Each row comes from the steps of one path. Every step used is in the known rows, and no mark comes twice. Write the path behind each row, first mark first.
Known rows:
z, b: [ 0.07  1.07 -0.01  0.48  0.10  0.00 -1.46  1.92  0.20  0.21  0.99 -0.33
  2.08  0.18  1.42 -0.88]
p, d, v: [-0.75 -0.91  0.36  0.63 -1.21  2.20 -0.04  1.62 -0.11  2.85  1.21 -0.48
  0.76 -1.69 -0.56 -2.73]
p, l, b, v: [-1.69  1.65 -2.39 -0.90 -0.07 -1.13 -1.87  6.31  0.88 -1.25 -0.94  2.76
 -1.12 -1.39  0.53 -2.19]
d, l, p: [-1.33 -0.66  3.44  1.21 -0.13  0.63  2.04  3.01  1.29 -2.57 -3.12  2.13
 -1.87 -0.03 -2.37  1.26]
d, v, p, l, b: [-1.40  0.32 -0.89 -0.76 -1.06 -1.85 -1.92  5.98  2.68 -0.70  0.63  2.14
 -1.39 -2.79  0.42 -1.60]
z, b, v, p, d: [-1.65  1.56  0.74 -0.57 -0.51  0.54 -1.85  5.13 -0.13 -0.93  2.71 -0.10
  0.54  0.07  1.30 -3.51]
l, v, p, d: [-2.97  0.88  2.42 -0.32 -1.82  1.93  2.10  4.21  2.00 -1.07  1.52 -2.17
 -2.10 -1.16  3.11 -1.78]
z, b, v: [ 0.19  2.77 -0.86 -0.12 -0.66 -0.25 -2.94  3.06 -0.67  0.39  1.21  1.01
  1.02  0.20  0.87 -3.11]
l, p, d, v: [-0.59 -1.99  2.20  1.37 -0.28  3.01  0.69  3.91  1.32  2.16  0.97  1.20
 -1.34 -0.51 -0.92 -1.72]
z, b, v, p, d, l: [-2.20  1.59  1.53 -0.36 -0.98 -0.13 -1.09  4.65 -0.28 -2.26  0.80  1.06
  0.53 -0.37 -0.12 -2.83]
v, p: [-1.66  0.51  2.22 -0.56 -0.33  0.20  0.49  3.99  1.71 -2.86  0.32 -1.65
 -1.40 -0.58  0.35  0.27]
p, l: [-1.14  0.45 -1.47 -0.08  0.60 -1.17  0.54  4.23  1.48 -0.76 -2.09  0.22
 -0.71 -0.18 -0.69  0.85]
z, b, d, p, l, v: [-2.69  1.88 -3.71 -0.54  1.22 -1.19 -0.76  2.24  0.70 -1.04  1.24  3.61
  1.98  0.09  2.13 -1.46]
b, d: [-2.76  0.81 -0.76 -0.38  0.40  1.75 -0.54  0.69 -0.57 -1.34  1.21 -0.10
  1.98  0.88 -0.24 -1.11]
d, l, b, p: [-2.61 -0.16  0.72  1.12 -0.05  0.13  1.56  2.53  1.34 -3.75 -2.14  2.17
  1.44 -3.31  0.11 -0.02]
d, p: [-0.63 -0.24 -0.02 -0.35  1.39  0.17  1.03  1.06  0.23 -1.63 -1.21  1.46
 -0.55 -1.51 -0.48  0.43]
p, l, v: [-1.56  2.01 -1.61  0.03 -1.09 -1.08  1.16  4.22  2.28 -0.04 -1.61  0.28
 -2.14 -0.76  1.87 -0.26]

Which path is each row?
[-3.22 -1.28  2.12  0.42 -0.39  2.19  1.37  2.41 -0.17 -1.64 -0.97  0.75
  1.38 -2.05 -0.29 -1.04]  p, d, l, b
[-2.93  0.28  2.19  0.72 -1.96  2.03  3.08  1.55  0.44 -0.46 -1.42 -0.32
 -0.36 -1.37  0.60 -1.26]  p, d, l, v
[-1.58  0.80 -2.94 -1.21  1.52 -1.69 -0.92  5.10  0.54 -2.26 -1.61  4.92
 -1.47 -2.41  0.02 -1.43]  d, p, l, b, v
[-2.77 -0.91  2.76 -0.40  0.00  1.96  1.54  4.26  1.14 -2.06  1.16 -2.36
 -0.65 -0.57  0.45 -0.48]  v, p, d
[-2.74  0.19  0.08 -1.05  0.43 -1.48 -0.33  7.16  2.82 -3.72 -0.20  0.79
 -1.45 -1.43  1.22  0.28]  v, p, l, b
[-2.88 -1.49 -0.06  1.06  0.92  2.83  1.42  3.70  1.33 -1.36  1.26  0.30
  2.16 -3.01  2.41 -1.66]  l, b, p, d
[-3.45 -0.97  3.58 -0.20 -0.59  1.14  2.42  3.81  0.97 -3.51 -0.81 -1.16
 -0.54 -1.02 -1.22  0.18]  v, p, d, l
[-1.49  1.06 -2.20 -0.47  0.75 -1.65  1.84  3.36  1.81 -1.17 -2.29  2.73
 -2.29 -1.85  1.14  0.36]  d, p, l, v
[-3.24  0.04 -3.27 -1.01  2.53 -0.52  0.41  2.04  0.05 -2.64 -0.64  3.14
  1.01 -0.02 -1.28  0.10]  b, d, p, l
[-1.33  1.80 -2.90  1.44  0.29 -1.46  0.79  4.53  2.82 -0.51  0.13  1.27
  1.33 -1.30  3.38 -0.69]  z, b, p, l, v
[-1.88 -0.17 -0.44  0.88  0.68  1.16  0.43  3.45  1.81 -2.15  0.48  0.78
  1.47 -3.03  2.30 -0.94]  l, b, p
[-2.59 -0.96  2.31  0.72 -0.36  1.98  2.41  1.48 -0.37 -1.25 -1.77 -0.49
  0.83 -0.93 -1.68 -0.20]  p, d, l
[-2.31  0.60 -3.63 -0.56  2.59 -1.24 -1.38  2.17 -0.04 -1.73  0.87  3.55
  3.06  0.54  0.19 -0.58]  z, b, d, p, l
[-4.69  1.99  1.25 -0.59 -1.80  0.42  1.18  1.72  0.90 -4.03  0.00  0.91
 -0.15 -0.28  0.41 -1.23]  b, d, l, v, p
[-0.85  0.59 -0.74 -0.49 -1.10 -2.12 -1.01  5.17  2.49 -0.28 -0.09  1.05
 -1.84 -1.74 -0.85 -0.87]  d, v, p, l
[-1.72 -0.50 -2.26 -0.75  2.23 -1.49  0.32  4.12  1.33 -2.44 -1.76  3.83
 -0.56 -2.41  0.33  0.45]  d, p, l, b
[-2.08  1.86  0.89 -1.43 -1.04  0.26 -2.25  5.81  0.75 -2.91  1.49  1.21
 -1.62 -1.82  1.69 -3.28]  l, b, v, p
